Each row comes from the steps of one walk. Every step used is in the known rows, and no mark comes twice. Write the walk behind each row, first mark first.
Known rows
f > s > y > t > k > w: [-0.15 -0.04 -0.03 -0.03 -0.04  0.09  0.04 -0.07  0.15  0.01 -0.16  0.14
 -0.15  0.16  0.08 -0.05  0.07 -0.05  0.04  0.16 -0.11 -0.04  0.00  0.23
  0.27 -0.18  0.04 -0.11]
w > k > m > y: [-0.53 -0.11 -0.02 -0.04  0.04  0.02  0.17 -0.09  0.06 -0.05  0.05  0.10
  0.03  0.08  0.10  0.07  0.21 -0.03 -0.01  0.13 -0.10  0.03  0.01  0.31
  0.28  0.00  0.04 -0.23]
s > y: [-0.06 -0.09 -0.03 -0.02 -0.05  0.10  0.14 -0.08  0.08  0.08 -0.03  0.16
 -0.08  0.06  0.04 -0.05  0.16 -0.03  0.06  0.16 -0.10 -0.03  0.03  0.17
  0.16 -0.08  0.06 -0.08]
m > t > k > y > d > a > v: [-0.35 -0.16 -0.14 -0.04 -0.09  0.03  0.24 -0.12  0.08 -0.06 -0.02  0.12
  0.00  0.01  0.02  0.37  0.11  0.15  0.00  0.00 -0.11 -0.03 -0.06  0.29
  0.04 -0.08  0.01 -0.16]
y > d: [-0.17 -0.16 -0.05 -0.01 -0.07  0.01  0.16 -0.11  0.02  0.06  0.06  0.17
 -0.06  0.11  0.04 -0.02  0.17 -0.03 -0.01  0.00 -0.11 -0.04  0.00  0.26
  0.16  0.04 -0.01 -0.22]
m > y > t > k: [-0.35 -0.19 -0.04  0.02  0.02  0.01  0.12 -0.10  0.05 -0.08 -0.05  0.15
 -0.09  0.18  0.10  0.18  0.14 -0.10  0.00  0.01 -0.11 -0.04  0.02  0.33
  0.29 -0.08  0.06 -0.15]
k > w: [-0.04  0.02 -0.04 -0.09 -0.08  0.06  0.09 -0.06  0.12  0.00 -0.13  0.14
 -0.10  0.16  0.05 -0.12  0.08  0.01  0.03  0.22 -0.11 -0.02 -0.06  0.12
  0.25 -0.04  0.06 -0.13]
t > k > m: [-0.55 -0.09 -0.08 -0.03 -0.04  0.03  0.08 -0.06  0.01  0.03 -0.12  0.10
 -0.08  0.03  0.09  0.29  0.20 -0.02  0.03  0.13 -0.11  0.04 -0.11  0.21
  0.32 -0.05 -0.07 -0.22]
f > s > y > d > a: [-0.13 -0.11 -0.13  0.02 -0.06  0.10  0.16 -0.11  0.10  0.12 -0.16  0.15
  0.00 -0.02  0.08 -0.05  0.16  0.14  0.02 -0.04 -0.06  0.01  0.06  0.35
  0.07  0.02 -0.16 -0.22]
m > y: [-0.26 -0.11 -0.04 -0.04  0.03 -0.01  0.23 -0.10  0.04 -0.07  0.06  0.14
  0.01  0.16  0.10  0.11  0.14 -0.03 -0.02  0.09 -0.10 -0.03  0.02  0.29
  0.25  0.07  0.07 -0.13]
t > m > w: [-0.11 -0.06 -0.12 -0.06 -0.07  0.16  0.06 -0.04  0.09 -0.01 -0.26  0.13
 -0.17  0.16  0.14  0.08  0.18 -0.03  0.01  0.14 -0.02 -0.04  0.01  0.12
  0.18 -0.08 -0.15 -0.02]
f > s > y > t > m: [ 0.06 -0.14 -0.04  0.02 -0.07  0.13  0.12 -0.07  0.10  0.06 -0.18  0.16
 -0.12  0.14  0.17 -0.04  0.12 -0.10  0.05  0.06 -0.02 -0.06  0.20  0.30
  0.18 -0.15 -0.06 -0.13]
y > t > k > w: [-0.17 -0.05 -0.04 -0.05 -0.06  0.06  0.04 -0.07  0.14 -0.03 -0.15  0.14
 -0.13  0.20  0.06 -0.04  0.08 -0.03  0.02  0.15 -0.11 -0.02 -0.03  0.19
  0.30 -0.14  0.07 -0.14]
k > t > m > y > d > a > v: [-0.23 -0.09 -0.10 -0.02 -0.10  0.05  0.28 -0.11  0.10 -0.05  0.04  0.11
  0.06  0.04  0.08  0.17  0.10  0.14  0.00  0.01  0.00 -0.01  0.00  0.36
  0.08 -0.08  0.00 -0.22]
y > t > m > w: [-0.07 -0.09 -0.11 -0.06 -0.08  0.15  0.04 -0.03  0.11 -0.03 -0.29  0.14
 -0.16  0.17  0.14  0.02  0.18 -0.07  0.01  0.12 -0.03 -0.04  0.08  0.14
  0.22 -0.11 -0.12  0.00]
t > m > w > k > y > d > a: [-0.24 -0.19 -0.13 -0.01 -0.05  0.11  0.12 -0.13  0.14  0.01 -0.19  0.13
 -0.02  0.03  0.07 -0.11  0.21  0.14 -0.02 -0.10 -0.05  0.00  0.05  0.35
  0.08 -0.05 -0.16 -0.29]
f > s > y: [ 0.00 -0.07 -0.04  0.02 -0.03  0.11  0.14 -0.08  0.08  0.12 -0.11  0.15
 -0.11  0.02  0.10 -0.01  0.12 -0.06  0.07  0.17 -0.09 -0.05  0.05  0.23
  0.14 -0.06 -0.02 -0.07]
w > k: [-0.20 -0.16  0.01  0.02 -0.04  0.06  0.11 -0.11  0.09  0.02 -0.05  0.13
 -0.11  0.08  0.06 -0.20  0.22 -0.04  0.03  0.10 -0.13  0.00 -0.05  0.22
  0.12 -0.03  0.08 -0.27]
t > k: [-0.32 -0.14 -0.06  0.01 -0.02  0.03  0.10 -0.10  0.03 -0.01 -0.08  0.14
 -0.15  0.14  0.09  0.24  0.14 -0.03  0.02  0.05 -0.11 -0.04 -0.11  0.23
  0.21 -0.04 -0.01 -0.19]
m > y > w > k: [-0.20 -0.27  0.04  0.05  0.04  0.04  0.16 -0.15  0.14 -0.03 -0.02  0.13
 -0.11  0.13  0.09 -0.34  0.16  0.02 -0.01  0.07 -0.13  0.00  0.01  0.25
  0.16 -0.06  0.11 -0.14]
w > k > t > m > y: [-0.21 -0.12  0.00 -0.01  0.04  0.06  0.18 -0.10  0.12 -0.08  0.06  0.11
  0.01  0.18  0.16 -0.08  0.16 -0.05 -0.01  0.01  0.01 -0.03  0.09  0.36
  0.21 -0.08  0.01 -0.23]
m > w: [-0.15 -0.04 -0.11 -0.08 -0.06  0.10  0.07 -0.03  0.07 -0.02 -0.24  0.14
 -0.14  0.11  0.08  0.06  0.18 -0.04  0.01  0.19 -0.09 -0.02 -0.05  0.06
  0.22 -0.01 -0.07  0.02]
a > v: [-0.16 -0.07 -0.07 -0.04 -0.12  0.01  0.26 -0.09  0.03 -0.04  0.03  0.14
 -0.05  0.08  0.04  0.28  0.09  0.02  0.03  0.19 -0.11 -0.03 -0.09  0.18
  0.13 -0.03  0.13 -0.11]
f > s > y > t > m > w > k: [-0.16 -0.15 -0.01  0.03 -0.03  0.19  0.03 -0.07  0.16  0.03 -0.21  0.12
 -0.18  0.09  0.13 -0.23  0.23 -0.08  0.03  0.11 -0.07 -0.03  0.07  0.23
  0.12 -0.18 -0.04 -0.14]
w > k > t: [-0.05 -0.07  0.05  0.01 -0.04  0.04  0.07 -0.09  0.16 -0.02 -0.05  0.11
 -0.02  0.04  0.08 -0.38  0.20 -0.08  0.03  0.04 -0.02  0.02 -0.04  0.19
  0.19 -0.09  0.08 -0.26]

Write each row's walk
[-0.04 -0.24 -0.02  0.00 -0.05  0.09  0.11 -0.10  0.11 -0.04 -0.14  0.15
 -0.12  0.16  0.13 -0.12  0.16 -0.09  0.02 -0.01 -0.05 -0.05  0.17  0.31
  0.20 -0.16  0.01 -0.23]
w > k > y > t > m
[-0.13 -0.35 -0.02  0.02  0.03 -0.02  0.13 -0.17  0.12 -0.08 -0.11  0.15
 -0.18  0.13  0.06 -0.12  0.06  0.05 -0.03  0.00 -0.15 -0.05 -0.01  0.19
  0.25 -0.09  0.06  0.01]
t > k > y > w
[-0.06 -0.27 -0.02  0.02  0.03  0.02  0.21 -0.14  0.11 -0.05 -0.05  0.15
 -0.10  0.20  0.15 -0.14  0.05  0.06 -0.03  0.04 -0.06 -0.03  0.09  0.24
  0.24 -0.03  0.01  0.02]
t > m > y > w
[ 0.03 -0.15  0.02  0.04 -0.05  0.11  0.08 -0.10  0.17  0.00 -0.11  0.12
 -0.09  0.13  0.17 -0.30  0.15 -0.01  0.02 -0.01  0.04 -0.02  0.06  0.24
  0.15 -0.17 -0.05 -0.23]
y > w > k > t > m
[ 0.09 -0.23 -0.01  0.06  0.00  0.07  0.15 -0.12  0.13  0.08 -0.15  0.17
 -0.17  0.07  0.11 -0.23  0.04  0.03  0.03  0.12 -0.10 -0.04  0.07  0.16
  0.18 -0.07  0.00  0.10]
f > s > y > w
[-0.09 -0.13 -0.10 -0.07 -0.06  0.14  0.05 -0.05  0.11 -0.06 -0.28  0.14
 -0.16  0.16  0.12  0.01  0.18 -0.08  0.00  0.10 -0.05 -0.05  0.09  0.16
  0.23 -0.13 -0.10  0.00]
k > y > t > m > w
[-0.11 -0.27  0.04  0.06 -0.01  0.05  0.12 -0.14  0.14  0.00 -0.09  0.14
 -0.15  0.10  0.07 -0.37  0.17  0.02  0.01  0.08 -0.14  0.00 -0.02  0.19
  0.14 -0.06  0.09 -0.14]
y > w > k
[-0.19 -0.15 -0.02  0.00 -0.04  0.16  0.04 -0.07  0.15 -0.01 -0.20  0.12
 -0.16  0.13  0.11 -0.22  0.24 -0.07  0.02  0.10 -0.08 -0.01  0.03  0.20
  0.14 -0.15 -0.01 -0.17]
y > t > m > w > k
[-0.59 -0.11 -0.06 -0.04  0.05  0.00  0.17 -0.09  0.02 -0.06  0.04  0.10
  0.01  0.11  0.12  0.28  0.17 -0.03 -0.01  0.10 -0.10  0.01 -0.03  0.32
  0.33 -0.01  0.00 -0.19]
t > k > m > y
[-0.21 -0.02 -0.05 -0.06 -0.05  0.07  0.06 -0.07  0.12 -0.02 -0.11  0.13
 -0.15  0.18  0.06  0.02  0.08  0.01  0.02  0.17 -0.11 -0.03 -0.11  0.17
  0.25 -0.12  0.04 -0.17]
t > k > w
[-0.51 -0.11 -0.06 -0.02 -0.04  0.02  0.06 -0.06  0.03  0.01 -0.15  0.11
 -0.07  0.04  0.09  0.23  0.20 -0.06  0.03  0.12 -0.11  0.04 -0.04  0.24
  0.36 -0.08 -0.04 -0.20]
y > t > k > m
[ 0.01 -0.15  0.00 -0.01 -0.07  0.06  0.12 -0.06  0.10  0.02 -0.11  0.18
 -0.07  0.10  0.04 -0.16  0.15 -0.12  0.05  0.12 -0.12 -0.01  0.17  0.22
  0.26 -0.10  0.12 -0.05]
s > y > t
[-0.22 -0.14 -0.03 -0.01 -0.04  0.16  0.04 -0.08  0.13  0.00 -0.18  0.11
 -0.17  0.12  0.11 -0.18  0.25 -0.03  0.02  0.12 -0.07 -0.02 -0.02  0.18
  0.11 -0.13 -0.05 -0.19]
t > m > w > k
[-0.28 -0.27 -0.03 -0.02 -0.03  0.06  0.11 -0.15  0.10 -0.01  0.04  0.14
 -0.11  0.10  0.04 -0.17  0.22 -0.04 -0.03 -0.06 -0.11 -0.06  0.04  0.31
  0.14 -0.11 -0.01 -0.27]
t > m > w > k > y > d
[-0.16 -0.16 -0.02 -0.01 -0.06  0.06  0.16 -0.11  0.06  0.11  0.10  0.18
 -0.07  0.08  0.02 -0.09  0.18 -0.03  0.01  0.03 -0.10 -0.04  0.05  0.27
  0.14 -0.05  0.02 -0.18]
s > y > d
[ 0.06 -0.06 -0.03 -0.01 -0.07  0.10  0.11 -0.08  0.11  0.00 -0.11  0.13
 -0.06  0.13  0.16 -0.09  0.14 -0.04  0.03  0.01  0.06 -0.03  0.05  0.23
  0.18 -0.11 -0.08 -0.23]
k > t > m
[-0.07 -0.05  0.02 -0.01 -0.04  0.08  0.02 -0.07  0.18 -0.04 -0.12  0.10
 -0.04  0.04  0.08 -0.37  0.22 -0.08  0.02  0.07 -0.01  0.01 -0.05  0.15
  0.20 -0.12  0.04 -0.18]
m > w > k > t
[-0.13 -0.15 -0.03  0.02 -0.05  0.07  0.15 -0.11  0.06  0.14  0.05  0.17
 -0.09  0.05  0.06 -0.06  0.15 -0.05  0.02  0.03 -0.10 -0.06  0.06  0.31
  0.12 -0.04 -0.03 -0.17]
f > s > y > d
[-0.13 -0.16 -0.02 -0.02 -0.01 -0.02  0.18 -0.07  0.07 -0.09 -0.04  0.17
  0.00  0.16  0.09 -0.05  0.14 -0.13  0.00  0.07 -0.11 -0.01  0.16  0.30
  0.32  0.01  0.12 -0.08]
m > y > t
[-0.28 -0.10 -0.12 -0.03 -0.09  0.03  0.30 -0.11  0.06 -0.04  0.05  0.13
  0.04  0.03  0.05  0.24  0.11  0.15  0.00  0.05 -0.07 -0.01 -0.03  0.33
  0.08 -0.01  0.03 -0.19]
m > y > d > a > v
[ 0.00 -0.15  0.07  0.04 -0.02  0.03  0.07 -0.11  0.19 -0.03 -0.08  0.12
 -0.05  0.05  0.09 -0.49  0.16 -0.04  0.01  0.02 -0.02  0.02 -0.02  0.17
  0.20 -0.12  0.08 -0.17]
y > w > k > t
[-0.19 -0.08 -0.12  0.00 -0.11  0.07  0.26 -0.11  0.08  0.04 -0.03  0.13
  0.00 -0.02  0.06  0.21  0.10  0.13  0.03  0.08 -0.07 -0.02 -0.02  0.32
  0.03 -0.05 -0.01 -0.17]
f > s > y > d > a > v
[-0.12 -0.24 -0.01 -0.03 -0.03  0.03  0.07 -0.09  0.13 -0.10 -0.16  0.15
 -0.10  0.10  0.03 -0.24  0.20 -0.15  0.00  0.04 -0.15 -0.02  0.12  0.23
  0.27 -0.12  0.13 -0.12]
m > w > k > y > t
[-0.16 -0.09 -0.03 -0.03  0.03  0.05  0.19 -0.09  0.10 -0.08  0.04  0.12
  0.02  0.18  0.16  0.01  0.13 -0.04 -0.01  0.01  0.02 -0.04  0.09  0.34
  0.23 -0.05 -0.01 -0.19]
k > t > m > y
[ 0.03 -0.15  0.03  0.04 -0.05  0.14  0.09 -0.10  0.18  0.02 -0.09  0.12
 -0.10  0.12  0.16 -0.33  0.15 -0.01  0.03  0.00  0.05 -0.03  0.09  0.25
  0.14 -0.22 -0.04 -0.21]
s > y > w > k > t > m
[-0.39 -0.14 -0.11  0.00 -0.02  0.06  0.18 -0.11  0.10  0.03 -0.08  0.12
  0.07  0.00  0.08 -0.04  0.22  0.15 -0.02 -0.06 -0.06  0.05  0.04  0.40
  0.14  0.04 -0.13 -0.32]
w > k > m > y > d > a
[-0.17 -0.06 -0.13 -0.03 -0.13  0.04  0.27 -0.09  0.06 -0.03 -0.08  0.13
  0.01  0.02  0.05  0.26  0.10  0.15  0.03  0.12 -0.08  0.01 -0.07  0.24
  0.08 -0.01  0.03 -0.15]
d > a > v
[-0.31 -0.17 -0.04 -0.02  0.00 -0.01  0.21 -0.12  0.03  0.00  0.16  0.16
  0.00  0.14  0.06  0.02  0.17 -0.03 -0.04 -0.02 -0.10 -0.04  0.04  0.35
  0.20  0.05  0.02 -0.21]
m > y > d
[-0.36 -0.08 -0.11 -0.09 -0.05  0.02  0.10 -0.03  0.04 -0.01 -0.20  0.11
 -0.01  0.01  0.06  0.38  0.18  0.02  0.03  0.12 -0.15  0.01 -0.03  0.03
  0.17  0.05 -0.08 -0.01]
k > m > t
[-0.24 -0.03 -0.07 -0.08 -0.04  0.07  0.04 -0.06  0.13 -0.04 -0.16  0.12
 -0.13  0.17  0.06  0.15  0.08  0.03  0.02  0.15 -0.13 -0.04 -0.10  0.11
  0.20 -0.11  0.02 -0.08]
m > t > k > w
[-0.48 -0.04 -0.12 -0.07 -0.04  0.11  0.02 -0.03  0.06 -0.01 -0.26  0.10
 -0.14  0.06  0.10  0.23  0.22 -0.03  0.01  0.19 -0.09  0.01 -0.10  0.10
  0.30 -0.08 -0.14 -0.03]
t > k > m > w
[-0.28 -0.19  0.00  0.00  0.00  0.04  0.18 -0.13  0.09  0.00  0.17  0.14
  0.00  0.15  0.11 -0.14  0.19 -0.04 -0.03 -0.08 -0.02 -0.05  0.09  0.40
  0.17 -0.06  0.00 -0.30]
w > k > t > m > y > d
[ 0.06 -0.14  0.02  0.06 -0.03  0.14  0.08 -0.10  0.18  0.04 -0.13  0.12
 -0.11  0.10  0.19 -0.31  0.13 -0.03  0.04  0.00  0.05 -0.04  0.09  0.27
  0.13 -0.21 -0.08 -0.20]
f > s > y > w > k > t > m
[-0.09 -0.26  0.01 -0.01 -0.03  0.00  0.11 -0.11  0.11 -0.09 -0.11  0.16
 -0.08  0.10  0.03 -0.24  0.18 -0.14  0.00  0.02 -0.16 -0.02  0.13  0.27
  0.26 -0.09  0.16 -0.17]
w > k > y > t
